Each row was made from one walk, in order. Every step used is in the known rows, and no mark comes twice. Write each row's walk.
Known rows:
x z y t: [ 36.1  26.6   6.5 -12.5  11.4 -47.0   0.3 -18.2  40.4 -34.7   8.6 -10.7
 -39.4  -5.5  15.0  48.1  17.8  52.2   3.3  43.5   0.8  34.2   4.9   1.0]
y h: [  4.3  -8.8  -3.1  -5.8  -7.5 -15.4  29.3 -28.1 -16.9 -23.0  14.2  22.6
 -17.6 -21.4  13.4  14.4  -2.5  30.2   5.0  -0.6 -18.8  29.5   3.1  16.0]
y b s: [ -9.3   3.5   2.7 -24.0 -28.3 -22.6  -8.2 -30.7 -21.3 -37.9 -10.8  -6.3
  -7.1 -18.7  20.3  -3.1  -9.3  11.0  -5.7  -7.8  16.6  15.7 -29.6  31.6]
t y h s z x: [ -4.4 -21.2 -50.3 -19.1 -10.4  13.7 -11.3 -72.5 -74.5 -35.7  37.8 -16.3
  43.4  -2.7  -7.3  28.5   1.0  40.1 -26.7  12.0 -14.9 -50.1 -15.3   8.4]
t y: [ -4.5 -13.0 -33.7 -13.8  -4.1 -27.6  30.7 -28.9  -6.9 -35.5  -4.6  10.8
   3.7 -15.9 -23.9   9.4  10.7  27.2  -6.9  -1.8  15.3   8.6  -8.4  42.4]
z y h s: [ 32.0   6.5 -26.9  -0.2 -16.3  31.1 -21.5 -19.3  42.3 -40.6   5.1   7.2
 -24.5 -12.6   7.3  28.9   6.3   4.3 -25.8 -18.2  -3.1  -7.3  16.7 -14.0]
z y b: [ -0.8   2.7  10.7   8.2 -18.6  11.7  -8.2 -11.2  25.3 -40.7  16.6   4.4
 -10.7 -15.7   4.0  -5.2  -2.9  20.6 -38.4 -16.2  34.7 -22.6   0.3  -1.3]
s t y b: [-30.7   5.4 -47.3  -6.0 -60.9 -15.3   3.2 -39.5 -14.8 -20.2  -5.1  41.1
  10.8  -3.2 -65.3 -25.9 -32.1  36.7 -33.3   8.5  32.9   8.2  29.3  26.6]
b y: [ 25.3   2.5 -32.3 -14.5  -3.5 -16.9  42.9  -5.0  -0.9 -36.5   7.1  -1.2
 -40.6 -28.4  19.7  21.0  15.9  29.0  -4.8  16.2  15.3  21.6 -14.4  44.3]
h s z y t: [ 38.7  28.7 -28.2   3.1 -38.3  31.0 -58.3 -63.1  57.3 -32.5  13.2 -46.2
 -14.4 -33.1  -8.9  34.6  57.9   2.2 -22.7  -0.9  -8.9 -36.3 -13.1 -21.4]
b s t y: [  6.8   0.3 -28.3 -34.9 -32.5 -35.2  28.3 -54.2  -7.6 -29.8 -35.5  20.1
 -13.7  19.5 -26.2   5.1 -17.8  21.8  21.0  20.1  30.5  45.6   1.8  37.7]
t y b s z: [-24.7  -8.6 -22.9 -33.3 -37.0 -20.4  -9.6 -66.8 -64.7 -65.9 -11.6  -2.0
  36.9 -17.1 -10.4 -20.2  -6.4  25.0 -18.7  -9.5  23.6 -16.1 -40.3  36.2]
h s: [ 10.6  26.7 -48.7   1.2 -22.4  14.5 -23.0  -7.8  34.3 -15.1  -1.5 -28.4
 -14.2 -34.5  -9.1  26.9  28.0  11.9  -9.0 -10.5 -12.5 -18.0 -19.7  26.8]
t y b: [-29.9 -15.4 -34.3 -15.9 -35.3 -19.5   0.7 -24.0 -21.8 -38.8  -3.4  22.7
  18.8 -22.2 -34.1 -20.7  -9.0  21.2 -36.3 -10.9  25.5 -10.6   0.3  37.1]
t y z x: [ -0.2 -42.6 -13.7  -7.2   7.4 -30.7   9.5   1.1 -53.7 -24.9   3.9 -42.7
  35.8  16.7  -0.1  29.1  -1.3  -0.9  21.2   2.3  37.2 -30.1  -4.0  35.7]
t s b y h: [ 25.0  -0.3 -63.4 -32.9 -37.9 -14.0  59.9 -35.4 -34.5 -38.8 -12.8  67.5
 -43.8  -0.6  -3.4  -1.2  -8.4  -3.0   3.8   4.6  34.4  65.3  22.8  12.9]
x z y b: [ -3.8  22.4   1.3   5.3   4.5 -26.6  -2.2  13.8   7.6 -51.5  21.8   5.5
 -12.7  -3.4  13.5  11.2 -18.5  73.1 -32.1  20.5  25.6  -6.4   1.9   9.0]
x z y b s h: [  2.6   6.4  15.4 -48.8   6.7 -27.1   8.4   0.4  16.4 -44.0  15.2  13.4
 -21.3  10.3  58.4  12.8 -54.8  57.3 -18.1  40.0  22.1  37.9   4.9  13.3]
x z y t s: [ 26.2  47.3   0.9 -26.6  20.2 -54.4   4.3 -22.3  48.9 -30.2  -9.3 -11.4
 -66.0 -10.2  12.2  51.6   1.7  33.7   0.1  35.4  15.4  60.3  29.3  11.5]
z y t: [ 35.7   6.1  11.9  -5.4 -15.2 -10.9  -1.5 -42.2  61.6 -26.4   7.9 -11.6
 -38.3 -18.7   3.0  29.8  31.3   0.7  -0.6  12.9   9.5  20.5   2.2  -5.1]
h s t y: [  0.4  22.8 -84.3  -9.3 -56.5   5.0 -16.8 -37.1  28.6 -11.3 -22.8   9.0
  -4.7  -0.3 -65.0  10.8   0.5  20.6 -20.1   3.6  14.4  -3.1  21.7  22.6]

Which walk is each row?
[ 13.2 -13.0   5.8 -52.1  -6.8 -15.1  37.2 -27.8  15.4 -12.8   7.1  -1.5
 -25.9 -12.4  47.8  17.8 -19.5  15.4  26.1  19.0  -5.5  56.9 -19.9  36.7] | b s h
[ 17.4  22.3   4.8   8.0  35.2 -37.1  24.1  12.7  23.0 -49.1  21.9  -7.1
 -30.1   0.5  23.8  38.9  -1.1  77.7  -0.5  31.0  16.3   4.6  -7.1  14.8] | x z y
[ 21.0  30.4   3.7 -51.6  12.2 -41.9  19.9 -14.7  73.2  -8.6  12.4   7.7
 -68.1 -11.0  30.5  37.2 -23.9  36.3   0.0  51.3   3.9  86.5  49.3   9.2] | x z y t s h
[-17.9 -17.1 -21.2 -44.3 -28.8 -32.3   1.4 -44.6 -31.8 -49.2 -26.9  13.0
  12.9  -7.3  -9.3 -11.8 -15.9   4.9 -19.8  -9.0  36.0  15.5 -16.6  45.1] | t y b s
[ 36.3 -32.3 -39.0  -3.8 -25.2 -11.5  28.3   8.5 -64.5 -27.9   8.7 -24.1
  15.0  35.3  22.4  22.0  20.9  -8.7  35.6  23.1  52.6 -22.1 -21.6  14.9] | s b y z x
[  4.8 -20.5 -25.9  -4.4 -15.2 -26.1   3.9  10.8 -14.3 -37.3 -32.1 -14.6
  26.8  -9.3 -28.4  11.8  13.6 -12.5  18.2 -25.6  28.4  -5.6   9.4  44.8] | t y z
[  1.7  34.0 -13.8 -17.3 -25.4 -19.5  -7.3 -67.9   4.6 -19.8   3.6 -29.9
 -34.7 -55.1  -9.4  25.0  36.1   7.9   9.0   8.6 -10.1  36.1  -8.5  19.0] | y t s z
[ 33.8  24.9 -55.6  -2.8 -32.2   3.8 -11.1 -13.4   7.8 -48.8   4.3  42.2
  -5.4  27.0  -5.6  20.0   3.3  49.4  -6.9  14.2  11.1  -2.9   5.7 -31.1] | x z y h s b
[-18.2  25.7   1.1   6.8 -20.2  13.8 -12.4 -35.5  -0.2 -52.7  24.4 -11.0
 -15.3 -34.3  -3.1  -6.9  -6.2  18.9 -44.2 -20.7  38.6 -26.3   0.6  -1.1] | t s z y b
[ 10.9  12.5   5.7  -4.5   8.1   8.7  21.8 -49.7  -9.4 -54.1  22.5  10.0
 -29.4 -20.0  15.7  15.8  -3.8  21.9 -13.0 -18.1   9.0  11.3  12.4 -11.7] | t s z y h
[ -5.8  17.4 -38.1 -10.3 -36.7  -7.8  37.3 -30.6  -1.3 -21.0  -8.8  22.9
 -23.3  -8.1 -25.0  -6.0  19.0   3.9  19.7  -6.1  33.8  29.0 -14.7  13.3] | t s b
[ 35.9  25.8 -82.2 -16.8 -52.0  15.8  -2.6 -25.5   8.4 -17.0  -7.5  31.4
 -45.6  -4.7 -15.0  22.3 -12.6  16.4 -18.4  17.6  -3.9  35.4  43.7  14.9] | b y h s t
[ -2.3  28.0 -31.2  23.0 -44.2  53.9 -64.3 -28.6  15.9 -54.2  23.7 -30.4
  15.1 -30.9 -12.5  -2.7  23.5  20.9 -59.5 -24.2  11.8 -77.8 -22.3  -9.1] | h s z y b
[  6.3  37.2   3.5 -14.8 -18.6 -36.7  -6.7 -19.4   4.6 -49.3  -9.5  13.8
 -30.0  34.8   9.5  10.3 -49.0  62.6 -10.0  36.2  43.2  28.8  10.8   5.2] | x z y b s t
[ 12.6   9.7  11.6  20.1   1.9  14.4  15.6 -34.7   5.3 -54.0  38.9 -21.6
  -3.7 -21.2  10.7  16.8  28.0  43.3  -5.9  -3.5   8.9 -36.6 -34.1  -0.1] | s z y
[ -7.8   3.2 -43.2  -6.2 -37.0 -21.7  27.8 -42.4   1.4 -17.5  -5.6  27.3
  -8.2   5.4 -54.3   1.3 -13.8  34.5   1.9  16.6  21.3  20.7  18.9  31.5] | s t y
[-12.0  19.4  -9.0 -16.6 -58.1 -13.2  -7.5 -43.7  -9.1 -23.6 -17.8   5.3
 -20.0   4.0  -7.4  -8.6 -31.2  17.9   1.8  10.6  23.1  29.5  -0.1  19.6] | y b s t
[  5.5   9.3  -8.1 -54.9 -24.1 -18.9  19.2 -37.3  56.3  17.3   4.0  -0.3
 -57.4 -42.7   7.4  23.6  -5.7  -6.6   6.3  22.2 -14.4  87.9  35.9  25.9] | y t s h
[ 15.8  -6.2  13.6   9.2  -2.5  13.1  17.4 -44.8 -15.3 -57.8  39.0  13.4
  -3.5 -17.0  21.0  17.4   9.9  44.2  -7.8  -8.0  -5.7 -12.5  -8.1 -18.8] | s z y h
[ 32.0  32.6 -33.8  -7.4  16.0  -3.1 -22.3   2.5  25.5 -48.8   7.4   8.5
 -29.0   1.8  16.6  43.9  -9.5  53.9 -26.3  14.2  -9.6   6.2  20.8  -6.2] | x z y h s
[ 21.5  15.5 -61.7 -26.6 -37.0 -13.5  53.8 -22.7  -9.8 -36.4 -11.9  30.8
 -44.7  -4.1 -11.1  -3.8  17.2  -3.2   5.4   9.1  48.1  40.5  -2.6  28.0] | t s b y
[ 47.7  -4.9 -52.0 -27.2 -63.1 -16.4  26.1 -46.1   3.9 -23.1  -4.7  25.8
 -28.4  -3.4 -15.2   5.3  44.5  -1.7  18.4  33.7  20.1  43.7 -11.5  11.9] | s b y t
